Each row comes from the steps of one path. Every step used is in the known rows, and no mark comes twice. Write the path behind each row, first mark first.
Known rows
zikog -> nofip -> viliki -> fasa -> tulos -> vegene: [ 0.103  2.479 -3.414 -2.282 -1.381  1.951  3.579  6.173  2.019 -4.231
 -2.002  0.956  2.847 -0.461 -2.049 -1.951 -3.392  4.337 -3.058 -0.382
 -0.842  0.886 -2.408]
fasa -> viliki: [-1.425  0.716 -0.095 -2.291 -0.544 -1.001  0.478 -1.369  0.698 -0.332
  1.116  0.093 -0.885  0.271  1.475  1.344 -1.005 -0.168  0.266  0.299
  1.044  0.873 -0.335]
tulos -> vegene -> nofip -> zikog: [ 0.535 -2.609 -4.476 -1.886 -3.149 -0.742  0.196  6.957 -0.822 -1.653
  1.727  3.585  0.036  0.907  1.116  0.250  0.954  0.483 -0.373  2.095
 -0.282  1.528  0.119]
nofip -> viliki -> fasa -> tulos -> vegene: [ 0.617  2.120 -1.843 -1.014 -0.040  3.455  0.007  5.077  1.247 -3.241
 -0.985  0.559  2.875 -0.123 -0.858 -2.759 -1.988  4.034 -3.675 -2.783
 -0.141 -1.256 -1.442]
bepu -> nofip -> fogaru -> viliki -> fasa: [ 0.424  3.625  2.122  0.412 -1.720  2.968 -1.585 -0.649  1.015 -1.273
 -0.152 -0.676  2.835 -0.484 -0.883 -3.749 -2.907  2.454 -0.793 -1.836
  0.307  0.987 -0.915]
nofip -> zikog: [ 0.076 -0.796  0.123 -0.456 -1.025  0.640 -1.384  5.179  0.894 -1.493
  0.337  1.896  0.814  1.019  2.122 -0.605  0.131 -0.640 -0.952  1.410
  0.687  2.066  1.881]
fogaru -> viliki: [ 0.511  1.165  1.369 -0.914 -1.047  0.586 -2.164 -2.454 -1.069 -0.490
  1.084 -0.955  0.439  0.502 -0.977 -1.543 -1.125  0.638 -0.914  0.131
  0.842 -1.414 -0.564]
pala -> fasa -> tulos -> vegene -> nofip: [-1.487 -0.203 -3.702 -2.700 -1.647 -2.286  2.924  2.513 -1.315  0.740
 -2.153  0.531 -1.113 -0.284  0.715  1.375 -0.222  0.756 -0.732 -1.622
 -1.062 -3.985 -0.693]
fogaru -> nofip -> viliki -> fasa: [ 1.240  3.092  0.618 -0.745 -0.692  3.116 -0.607  2.350  1.433 -4.736
  0.792 -0.145  2.768  1.314 -0.692 -2.934 -3.206  2.888  0.919 -1.737
  1.836 -0.290  0.064]
fogaru -> viliki -> fasa -> zikog -> nofip: [-3.090  4.892  0.068 -0.241 -1.589  0.234 -0.068 -2.276  0.251 -0.780
 -0.127 -1.308  1.063  1.734 -1.001 -2.833 -2.978  4.565 -0.112  3.150
  1.757  0.935  0.248]
viliki -> fasa -> bepu -> nofip -> fogaru: [-1.346  4.138  1.946  1.675 -1.197  0.193 -0.186  0.054  1.928  0.200
 -1.570  0.747  3.431 -1.273 -0.670 -0.783 -1.255  3.556 -0.837  0.381
 -0.559  5.112  0.881]
zikog -> nofip -> viliki: [ 0.505  0.902 -1.989 -2.303 -1.979 -0.543  4.994  2.301  2.906 -1.272
 -0.550  0.587  2.316 -1.144 -1.427  0.054 -3.149  1.878  2.110  0.682
 -0.541  1.163 -2.034]
vegene -> tulos: [ 1.341  0.144 -2.635  0.932  1.203  0.289 -2.101  2.024  0.769 -0.124
  0.093 -0.265 -1.883  0.290 -2.674  0.568  0.400 -0.079 -1.698  0.002
  0.153 -2.109  0.281]
zikog -> nofip -> fogaru -> viliki -> fasa: [ 2.227  4.484 -0.292 -0.535 -2.689  2.871 -1.169  0.581  1.800 -3.089
 -0.957  0.269  2.428  0.246 -0.646 -2.829 -3.954  2.663 -0.801  1.521
  0.559  0.494 -1.656]
viliki -> fasa -> zikog -> nofip -> fogaru: [-1.536  4.840 -1.362  0.547 -1.835  1.309  0.998  0.481  3.135 -0.685
 -2.112  0.931  1.830  0.245 -0.294 -0.790 -3.075  3.616  0.963  1.326
  0.038  1.281 -0.139]
pala -> fasa -> bepu -> nofip -> fogaru: [-2.938  2.613  3.400  0.027 -2.270 -2.957  3.040 -2.213  2.246  3.676
 -2.452  0.057  2.094 -2.334 -0.391  2.227 -1.435  0.895  0.754 -1.498
 -1.459  2.262  1.204]
tulos -> vegene -> nofip: [ 0.466 -1.978 -4.343 -1.428 -2.076 -1.571  1.615  1.774 -1.825 -0.150
  1.234  1.985 -0.879 -0.074 -1.000  0.843  0.920  0.978  0.608  0.623
 -0.956 -0.591 -1.705]
fogaru -> viliki -> fasa -> bepu -> nofip -> zikog: [-2.763  3.199  3.408  0.407 -1.855  0.138 -2.529  2.517 -0.016 -1.113
  0.855  0.187  3.532  1.165  0.832 -3.399 -0.933  4.048 -2.970  3.757
  1.797  6.562  3.331]
viliki -> fasa -> tulos -> vegene: [-0.268  1.523 -1.452  0.067  0.733  2.468 -1.488  3.762 -0.904 -3.045
 -1.561  0.546  0.510  0.634 -0.519 -1.939 -0.170  2.370 -5.072 -1.246
 -0.307 -0.431 -0.405]
pala -> fasa -> bepu -> nofip: [-4.977  1.302  3.367 -0.072 -0.950 -4.557  4.020 -2.382  0.411  4.149
 -1.452 -1.361  0.986 -1.311 -0.020  1.780 -0.111  1.336  0.727  0.196
 -0.669  3.235  2.309]
bepu -> nofip: [-2.081 -0.334  0.723 -0.211 -0.245 -1.455  3.127 -0.069 -0.066  0.650
 -0.073 -0.694  0.268 -0.992 -1.175 -0.234 -0.345  0.213  0.876 -1.023
 -1.064  2.531 -0.218]
fogaru -> viliki -> fasa -> zikog: [-2.839  4.536  1.581  0.926 -0.322  1.843 -3.402 -3.276 -0.459  0.321
  0.859 -1.875  1.243  2.023  0.072 -3.715 -1.639  4.149 -0.707  0.780
  2.446 -1.018  1.245]

Write each row's path
[ 1.192  5.645  2.612  1.052 -1.900  2.292 -5.221 -2.378  1.019 -1.009
 -0.422  0.328  3.594  0.058 -0.494 -2.197 -1.995  3.924 -2.464  1.424
  1.368  1.094  0.579]	nofip -> fogaru -> viliki -> fasa -> bepu
[-2.291  3.994 -0.003  0.864 -0.009  1.925  0.040  0.230  2.749  0.660
  0.322 -0.642  3.209  0.664  0.583 -3.014 -2.205  5.106  1.408 -0.847
  1.611 -0.338  0.727]	nofip -> viliki -> fasa -> zikog
[-4.413  3.626  0.730  0.434 -0.240  0.634  3.341  0.283  2.570  1.393
  0.197 -1.388  3.497 -0.227 -0.645 -3.285 -2.555  5.318  2.115 -1.807
  0.702  1.994  0.548]	bepu -> nofip -> viliki -> fasa -> zikog
[ 1.247  1.406  0.577 -2.617 -1.614  0.919  1.224  0.866  0.934 -3.815
  0.923  0.316  1.720  0.296 -2.403 -0.329 -3.085  0.659  1.729 -2.665
  0.662 -1.403 -0.921]	fogaru -> nofip -> viliki
[ 1.625  1.485 -1.657 -1.327 -2.565  0.069  2.619  1.503  2.609 -1.659
 -1.917  1.721  1.014 -1.215 -1.346  1.318 -2.626 -0.064  0.873  0.652
 -1.465  0.935 -1.992]	zikog -> nofip -> fogaru
[ 0.572  2.893  1.352  0.753 -0.103  2.785 -3.568 -0.944 -0.585 -1.496
  0.969 -1.388  1.471  1.429  0.755 -4.092 -1.314  2.800 -1.604  0.975
  2.057 -0.580  0.292]	fogaru -> viliki -> fasa
[-1.048  1.972  0.369  0.368 -0.018  1.765  3.067  2.545  2.446 -0.468
  0.249 -1.078  3.678 -0.724  0.127 -3.569 -2.275  3.879  1.312 -1.749
  0.283  2.609 -0.327]	bepu -> nofip -> viliki -> fasa
[ 0.945  6.001  0.902 -0.268 -3.166  0.697 -1.811 -1.122  1.740 -2.018
 -1.498  0.684  3.436 -0.157 -1.576 -1.294 -3.328  4.402 -1.748  3.864
  0.555  3.151 -0.312]	zikog -> nofip -> fogaru -> viliki -> fasa -> bepu
[-0.315  3.998  1.039  1.027 -0.217  0.778 -0.748  0.912  2.468 -0.036
 -0.032  0.070  4.425 -0.081  0.510 -1.889 -1.345  5.355 -0.358  1.481
  1.364  2.799  1.181]	nofip -> viliki -> fasa -> bepu
[ 0.982  0.188 -5.470 -3.574 -2.053 -0.469  3.067  4.638  0.160 -1.969
 -0.689  1.768  1.599 -0.961 -1.806 -0.036 -1.689  2.745 -0.333 -2.349
 -1.217 -3.021 -3.004]	fasa -> tulos -> vegene -> nofip -> viliki
[ 0.865  4.604 -0.132 -1.875 -0.016  3.338 -0.715  3.978  1.118 -6.280
 -1.709 -0.379  2.745  1.128 -1.019 -2.815 -4.015  3.268 -1.474 -2.841
  1.432 -2.060 -0.256]	fogaru -> nofip -> viliki -> fasa -> tulos
[ 1.793  4.206 -1.806 -2.148 -2.963  3.287 -0.941  3.023  0.517 -5.327
 -2.385  1.312  1.897 -0.235 -2.957 -2.119 -4.070  2.942 -5.111 -0.498
 -0.808 -0.870 -3.020]	zikog -> nofip -> fogaru -> viliki -> fasa -> tulos -> vegene
[-0.084  0.948  0.649 -0.176 -1.510  0.202  2.174  0.156  1.624  0.190
 -1.183  0.611  1.415 -1.901 -1.519  0.249 -1.704 -0.310  0.815 -2.743
 -1.838  1.590 -1.308]	bepu -> nofip -> fogaru
[-2.366  1.776  1.666 -1.019 -1.415 -2.661  4.135 -0.423  1.802  1.607
 -0.039 -0.079  3.661 -2.042 -2.481  0.422 -1.498  3.326  1.086 -0.288
 -0.857  4.379 -0.061]	fasa -> bepu -> nofip -> viliki
[-2.713  2.767 -1.747 -2.153 -2.204 -1.614  5.185  0.089  2.956  0.430
 -0.491  0.216  2.107 -0.571 -2.295  0.365 -3.406  3.347  2.908  0.558
 -0.200  0.689 -1.300]	fasa -> zikog -> nofip -> viliki
[-1.976  4.706  0.735 -0.541 -0.937  2.183 -0.325 -0.142  1.436 -2.952
  0.814 -0.503  2.519  1.827 -1.482 -2.385 -3.493  4.341  1.900 -1.870
  2.228 -0.929  0.742]	fogaru -> nofip -> viliki -> fasa -> zikog
[ 0.205  2.127 -3.460 -0.414 -2.438 -0.641  0.843  2.673  0.750 -0.215
  1.287  2.003  3.589 -0.162 -0.509 -1.013 -0.443  6.343  0.286  2.125
  0.393  2.175 -0.752]	tulos -> vegene -> nofip -> viliki -> fasa -> bepu
[ 0.858  2.797 -1.001 -2.526 -0.989  3.379 -0.311  4.752 -0.018 -6.948
 -0.518  0.798  2.228  1.000 -2.885 -2.264 -3.316  3.200 -3.235 -3.850
  0.386 -1.701 -1.496]	fogaru -> nofip -> viliki -> fasa -> tulos -> vegene
[ 2.101  2.588 -4.989 -0.807 -1.735  2.458 -1.225  5.021  0.272 -3.206
 -2.319  2.468  1.309 -0.335  0.076 -1.277 -1.297  3.010 -2.240 -1.509
 -1.027 -2.223 -2.035]	viliki -> fasa -> tulos -> vegene -> nofip -> fogaru
[ 2.006  0.862 -5.147 -2.344 -2.631  0.166  0.422  3.652 -0.181 -2.336
 -2.121  3.061  0.255 -1.255 -1.741  1.341 -1.240  0.765 -1.370 -2.518
 -2.177 -3.105 -3.067]	fasa -> tulos -> vegene -> nofip -> fogaru
[ 1.062  3.743 -4.595 -1.511 -0.359  1.617  0.872  4.951  1.765 -2.271
 -1.921  0.281  3.054  0.245  1.936 -3.148 -2.481  4.995  0.920 -0.493
  0.878 -2.497 -0.945]	vegene -> nofip -> viliki -> fasa -> tulos
